Every row comes from one small tree of marks. The marks that hang from a mark follow it in brackets, in alphabetical order. Every link used is in the known rows. Which tree was each row made from?
In the rows, zero is written as 128.
Known rows:
S(Z): [152 114 104 147 110 157 113 126 129 162 118 108 133 139  79  82 124 138
 117 133 118 159 122 138 104 138 103  96 178 156 112  82  99]
P(R(K Z(S(A) X))): [141 125 154 123 136 102 156 120 116  57 146 185 122 170 130 119 137 137
 119 135 135 151 136 125 118 131 141 104  62 146 131 127 136]
S(A P Z(R(K(Q)) X)): [188 113 112 147 126 139 133 107  76 130 110  99 156 186 131 132 161 131
 113 107 130 127 140  97 128 126 128  84 105 158 126 122  96]
K(R(A)): [120 116 122 147 151 129 118 154 159 134 115  87 143  94 105 120 115 136
 160 122 130  83 113 121 128 137 111 105 126  93 132 132 131]
X(A(R(Z) S) K(Q) P): [118 103  77 110 162  71 144 130 133 127 137 133 121  63 107 113  79 104
 122 159 126 155 155  97 136 142  97 173 133 109 143  92 128]
R(A(S(P)) K Z(X)): [146 124 133 138 176  88 169 151 114 130 137 134 169 152 172 188 162 140
 125 139 167 120 133 120  98 146 109 139 119 115 109 122 166]
X(A(R)): [134 127 113 100 133 107 145 113 135 132 143 110 138 101 116 106 125 165
 116 152 136 170 140 139 130 123  98 143 139 106 124 102 123]
K(Q R(A)): [128 116 107 169 144 141 105 157 165 134 113  81 128 105 102 109  99 125
 169 114 118  65 102 106 145 135 111 106 107  81 145 146 123]
Z(R(A) S X(P)): [ 78 120 164 130 145 119 136 165 112 132 135 171 143 122 126 108 168 102
 136 102 101 156 150  88 146 121 120 133  65  94 137 119 102]
Q(A(S) P Z(R(K) X)): [103 142 176 100 107 138 146 131 112 111 127 146 141 133 178 189 158  93
 141  99 146 134 136 150 146 107 154 166 162 153 135 138 148]
C(K(Q(P) R(A(S) Z))): [116 118 111 164 153 111 109 151 131 104 130 102 113 122 104 134 114  92
 185 135 132   4 135  87 138 168 122 163 161 110 149 148 154]
R(A(S) K(Q(P)) Z(X)): [142 131 130 156 149 109 154 153 124 128 136 141 138 151 125 177 121 101
 159 148 150  93 122 110 112 149 118 136 115 115 139 134 151]
X(K): [145 119 117 132 135 164 134 152 141 163 136 123 121  90  92  92  97 121
 130 116 120 165 121 144 112 113 118 106 139 128 130  96 121]
S(K(Q) P Z): [181 128  80 163 126 183 107 103 116 199 102  79 130 160 108 112 116 152
 112 133 115 113 105 165  98 154 134 100 150 156 102 113 103]
C(K(Q(A(R) P Z))): [116 127 120  87  91 154 119 115 109 126 151 115  86 129 123 121 124 121
 151 127 124  77 139 134 158 156 149 174 155 131 136 187 148]
Z(R(K) S(A P) X): [138 134 156 115 157 136 157 129  74  83 127 136 143 175 155 147 192 139
 114  95 133 156 138 114 135 120 147 120  69 126 134 112 120]
C(K(Q R)): [132 110  98 157 129 178 102 136 146 123 126  89 111 109  91  76 114 109
 175 102 110  47 121  93 130 120 126 122 139  97 140 145 136]
Q(A(R) Z(S X)): [ 64 164 159  82  84 132 130 121 125  83 148 172 120 134 173 120 173 135
 105 103 131 190 122 149 147 130 154 149 115 119 129 156 125]
Z(R S X(A K)): [ 95 150 172 135 125 138 134 150 133 112 154 188 157 102 154  87 152 103
 108  95 101 207 164 120 152  67 130 134  88 120 163  94  91]
S(A(R) K Z(X)): [156 144 102 103 100 115 140  55  96 152 108  96 154 134 110 118 146 147
  90 129 161 158 114 154  91 161 127  79 150 168  94 122  81]
P(R(K(Q) Z(S(A))) X): [155 108 131 136 123 114 129 120 132  51 148 168  84 196  99 108 119 143
 140 159 126 113 121  80 141 134 122 111  72 144 153 144 117]
K(Q(A(S(P))) R(Z(X))): [120 146 117 153 117 120 105 145 130  99 124 128 147 126 161 145 136 113
 127 102 129  84 119 119 126 128 131 131 152 116 150 164 155]
A(S): [134 128 121 127 130 143 137 135 133 123 123 102 119 116 101 112 134 130
 135 113 141 152  98 143 109 125 103 143 190 125 116  97 124]
S(K P Z(X(A))): [164 143 117 139 124 137 117  80 120 212 108 116 182 136 151 125 137 147
  76 137 128 162 154 172  94 117 126  95 143 154  94 104 109]
K(Q R): [133 116  97 166 122 170 102 142 158 127 106  86 112 113  87  94  92 121
 161 106 107  88  96 116 127 116 125 104 129 102 143 128 131]
K(Q(P) R(Z(S X(A)))): [ 96 148 137 174 115 129  90 138 149 106 127 172 128 138 109 111 101  96
 136 134  91 114 158 114 139 113 155 119  84 104 177 121 138]
Q(A Z(R S(P(X)))): [ 85 137 176 108  91 156  95 139 120 100 142 166 107 176 176 131 190 155
 110 104 109 154 142 115 169 114 140 159 137 145 146 149 106]
R(A(S(P Z)) K): [160 117 110 128 179 109 157 133 104 136 110  76 166 147 144 179 160 147
 130 155 158 114 122 131 115 161 100 144 174 131  97  98 139]
X(A K(R(Z))): [125 110 106 154 157 116 112 145 173 142 130 138 151  67 112  93  70 124
 125 133 118 131 163 126 123 117 112 109 127 128 154  82 137]
P(R(A(S) K(Q) Z(X))): [146 123 142 154 145  82 164 150 148  91 149 149 140 153 156 152 126 123
 151 142 148  88 111 108 134 122 109 134  92 118 123 159 149]

Which tree is each row?
[ 99 143 135 128 130 184 114 111 150 146 114 137  97 145 128 103 130 149
 121 107 123 166 100 186 118 151 166 137 125 145 107 107 113]	Q(Z(S(K)))
[189 114 136 108 132 117 136 112 105 122 121  94 107 144 111 120 118 172
 115 132 132 118 125 142 131 132 132 103 120 144 103 149 130]	S(A P(R))
[114 137 113 117 146 117 147 146 100  94 150 144 106 168 136 127 162 180
 104 149 121 153 128 134 119 173 132 151 113 125 123  93 145]	A(R(Z(S(P))))
[125  98 121 138 114 140 124 139 110 181 115 148 154  96 103  91 120  70
 111 105  94 176 160  97 118  96 118  86 127 159 128  84  93]	S(Z(R X(K P)))
[ 94 139 143 116 105 155  79  77 134 117  83 112  82 141  96 147 111 120
 143 129 134  90 115 135 133 149 183 103 134 161 133 149 113]	Q(P(X) Z(S(A K(R))))
[146 126 106 143 158 171 119 118 135 170  94  70 138 114 126 148 115 152
 132 112 125  77 103 170 103 133 151 108 136 122 105 120 151]	S(K(R) P)
[143 109 106 148 113 150  94 128 133 157 101  95 138 115 104 133 113 108
 125 141 111 100 133  94 114  98 123  74 172 156 128 109 122]	S(P(X(K(R))) Z)
[152  94 144 141 142  90 148 151 153 118 159 155 130 159 128 151 117 160
 149 180 143  88 136  93 122 125  86 113  95 136 125 139 144]	P(R(A K Z) X)
[132 119 135 122 113 133 113 101 153 133 112 117 105 146 120 170 102 108
 155 164 145 125 135 105 148  97 126 159 165 132 136 135 137]	R(K(Q(P(X(A(S))) Z)))
[126 124 149 113 148  88 155 116 135 160 115 125 146  90 139 154 122 106
 137 128 141 106 111 143 118 117 127 135 115 118  83 163 136]	Z(X(P(R(A(S(K))))))
[165 114  96  99 145  91 142 110  87 119 134 101 112 150 108 131 135 191
  97 147 152 138 138 130 107 189 111 121 127 147 114 113 132]	S(A(R(Z)) P)
[113 151 188  95  66 117 126 117 136 117 128 156 109 124 160 159 121 104
 127 116 134 127 123 170 149  97 162 146 170 162 117 186 154]	Q(A(S) P(R) Z(X))
[141 140 114  87 163  88 163 123 113 121 138  95 142  75 158 157 130 142
 102 148 148 167 139 140 138 116 115 173 169 114 115 105 142]	X(A(R S(P)) K)
[ 92 139 185 128 106 111 125 143 125 135 119 133 130 136 156 164 157 103
 140 101 145 129 133 125 153 118 139 149 152 148 125 140 118]	Q(P Z(R(A(S)) X))
[ 81 151 146 139  97 165  79 138 142  97 113 144 120 145 176 124 144 116
 127  81 101 111 121 134 162 115 185 129  95 101 146 184 142]	K(Q(A Z(S(P) X)) R)
[128 145 142 120 136 149 113  97 131 156 130 141 133 147 140 133 151 162
 102 152 121 152 140 141 119 114 128 137 119 120 125 115 111]	Z(S(K P(X(A))))
[127 153 111  93 150 102 161  85 133 124 128  90 147  88 143 143 136 157
 115 146 162 154 108 170 120 137 108 174 177 119 101 103 120]	X(A(R S(K)))
[117  98 124 148 164 100 130 180 145 119 148 181  93 109 102  92  76 103
 144 150  82 111 142 100 157 147 132 138  46 108 147 140 128]	X(K(Q) P(R(A Z(S))))
[103 111 103  99 139  79 162 136 113 131 135 155 131  74 115 139 115  86
 115 134 137 170 141 106  98 129 117 140 136 131 119  99 144]	A(R(Z(X(K P))) S)
[124  99 100  86 150  96 145 113 124 157 128 111 135  76  95 111 105 141
 120 160 120 167 157 118 128 129  94 148 119  92 114  98 131]	X(A(R) P)
[ 98 126 127 158 176 112 113 170 133 101 126 129 133 144 137 135 144 157
 133 134 115  84 137 116 133 171 134 130  94  98 142 116 148]	K(R(A Z(S(P))))
[164 123 151 100 125 141 157 137 117 119 144 134 121 121 124 166  99 132
 150 154 120  97 128 173 133 116 145 141 131 138 133 150 173]	Q(A P(R(K)))
[153 130 155 124  60 148 104 130 132 128 150 145  90 142  98 128  98 122
 150 155 101  80 117 119 152  95 124 120 140 140 157 192 130]	K(Q(A P(R X)))
[130 123 136 151 137 113 138 165 146 168 153 170 155 105 122 108 111 117
 118 124 136 152 148 122 102 134 105  92  96 129 137 119 121]	R(A Z(X(K)))
[128 138 126 165 129 157 123 164 120 129 150 183 113 152 138 101 127 113
 109 109  98 161 138 121 119 122 153 107  72 125 150 119 132]	R(Z(S(P) X(K(Q))))
[ 98 173 147  72  87 123 145  84 113 135 122 125 128 108 169 190 143 119
 117 120 163 134 107 193 123 141 164 165 185 157 104 166 142]	Q(A(R S(K)) P Z(X))
[ 73 152 155  94 105 108 128 104 141  99 137 165 129 132 166 107 156 139
 100 125 131 207 146 136 149 112 143 146  99 110 120 127 119]	Q(Z(S X(A(R))))
[102 146 115  91  95 123 125 118 139  89 133 105  99 116 153 127 134 140
 130 112 146 142  92 145 158 148 128 178 181 122 125 158 121]	K(Q(A(R S) Z))
[157 141 100 169  92 179 111  95 134 193 109 119 146 150 105  92 117 118
 116 113 120 141 101 153  92 123 132  76 138 154 109 123  85]	S(K(Q) Z(X))
[151 126 114 137 118 150 119 137 129 138 127 108 103 125 120 137 120 106
 135 126 128 126 101  94 128  96 113 130 166 129 132 136 121]	A(S(P(X(K(Q)))))
